Known rows, with every way that one mark hangs from another
(S (A X) Q): [ 14 -21  12  30 -25  24   5   6   0  13   1 -31 -14  15  24]
(X (A (S C))): [-15  19 -26 -19  33  -2  31  -5  11 -10  12  17  47 -15 -20]
(W (A (S C Q) X)): [-17 -21 -28 -13   7 -11  -7 -20   5   8  -9  -6   8 -10  -9]
(X (A S)): [-30  37 -12 -21  14 -14  37  -9 -11  13  18  21  35  -2  -7]
(W A Q): [  1  18   7   1  -3  -7  20 -35 -23   4   7  13   5 -16  13]
(X (A W)): [-11  25  -1 -27 -15   5  17  36  -7  -7   7   4  10   0 -16]
(A S W X): [-29  18 -13 -19 -20 -15 -14 -12  15   5   0  -4 -13   8 -31]
(C (S A)): [ 22  19  10   5  17 -14  36  -1   4   7  25  -4   6  48  38]
(H Q): [  2  29  -9  14  18   7  27 -15  -7  35  22 -22  25  -6 -14]
(W (A S)): [-21  29 -12 -38  14 -34  41 -41 -21  33  11  19  21   4   1]
(A (S C) W X): [-14   0 -27 -18  -1  -4 -19  -8  36 -18  -6  -9  -1  -5 -44]
(S (A W) C (Q H)): [ 34 -46  10  -1  20  35   4  34   3  -9 -19 -14   3  -4   5]
(S A (Q H)): [ 26 -18  22  21  25  20  31   2 -27  25  -1  -2  11  -2  33]
(S C): [ 24   6 -22  10  49  16  35 -24  19 -16  10 -12  38 -19 -16]
(S (A W X) C (Q H)): [ 30 -44  13  13 -12  27 -30  37   6 -13 -23 -13 -21  -9   2]
(A W X): [ -3  15  -4  -1 -26   0 -13   4  10  -5   0 -14 -18  -1 -23]

Rows
[  5   1  -6  20  71 -12  13  -3 -14   6  10   8  24   4  26]	(C (S (Q H)))
[-11  -2  -3   9   5  -6 -49 -22  14 -31 -17  24 -10 -39 -32]	(A (S C) (W (Q H)) X)
[ 33 -17  29  26 -29  17 -42  10   6 -32 -19  11 -31 -23   0]	(S (A (W (Q H)) X) C)
[ -7 -16 -15  -9  26 -23 -16 -23 -17  15 -15  24   9 -32  -2]	(W (A (S C (Q H)) X))
[ 14   8  38  22 -32 -20 -48  17  -6 -18  -3  23 -47  19  30]	(C (S (A (W (Q H)) X)))
[-17  17   8  -5 -28  17  -5  27  -5 -26   3   8   1 -12 -11]	(X (A (W Q)))
[ 10  23  20   6  16 -21  12 -39 -47  12  -1  44   7 -39  20]	(W A (Q H))
[-36 -18 -22 -25  17  14  11   3  14   8  -5 -27  12  15 -22]	(A (S Q) W)
[ -4  12 -26 -37  33 -23  35 -37   1  10   6  14  31  -8 -12]	(W (A (S C)))
[-39 -17 -19 -10 -14   6 -22   5  17   5 -10 -26 -13  11 -25]	(A (S Q) W X)
[ 15 -26  26  11 -31  16 -25  33 -15  11 -18  -8 -33   4  15]	(S (A W X) (Q H))
[ 20  -9  21  33  11 -14 -14  13 -14  11   4   6 -17  24  47]	(C (S (A X) (Q H)))
[-23  31  -8 -25 -17 -43   7 -40 -17  30   7  20  -4   0  -2]	(W (A S X))
[ 38  -4   4  23 -12  15   7  -7  19  -9   5 -15  -3   0   4]	(S (A X) C)
[-24 -15 -31 -10  39  19  22  11  12 -10   4  -5  47 -11 -14]	(X (A (S C Q)))
[ 30 -15   6   0 -36  18 -13  24  28 -20  -7 -22 -23  10 -12]	(S (A W X) C)
[-44  20   0 -23 -23   1  -5  11  -1 -17   2  18   5  -4 -19]	(X (A S (W Q)))
[ 10 -14   8  28  -9  -2  -6  17  10   4  12 -24 -18  46  41]	(C (S (A X) Q))
[ 12 -18  22   9 -14 -10 -36  44  -6   1  -7  -2 -36  34  31]	(C (S (A W X) (Q H)))
[  9  -4  29  20 -67  18 -29  10   8 -16  -5 -14 -44  11   6]	(S (A (W Q) X))
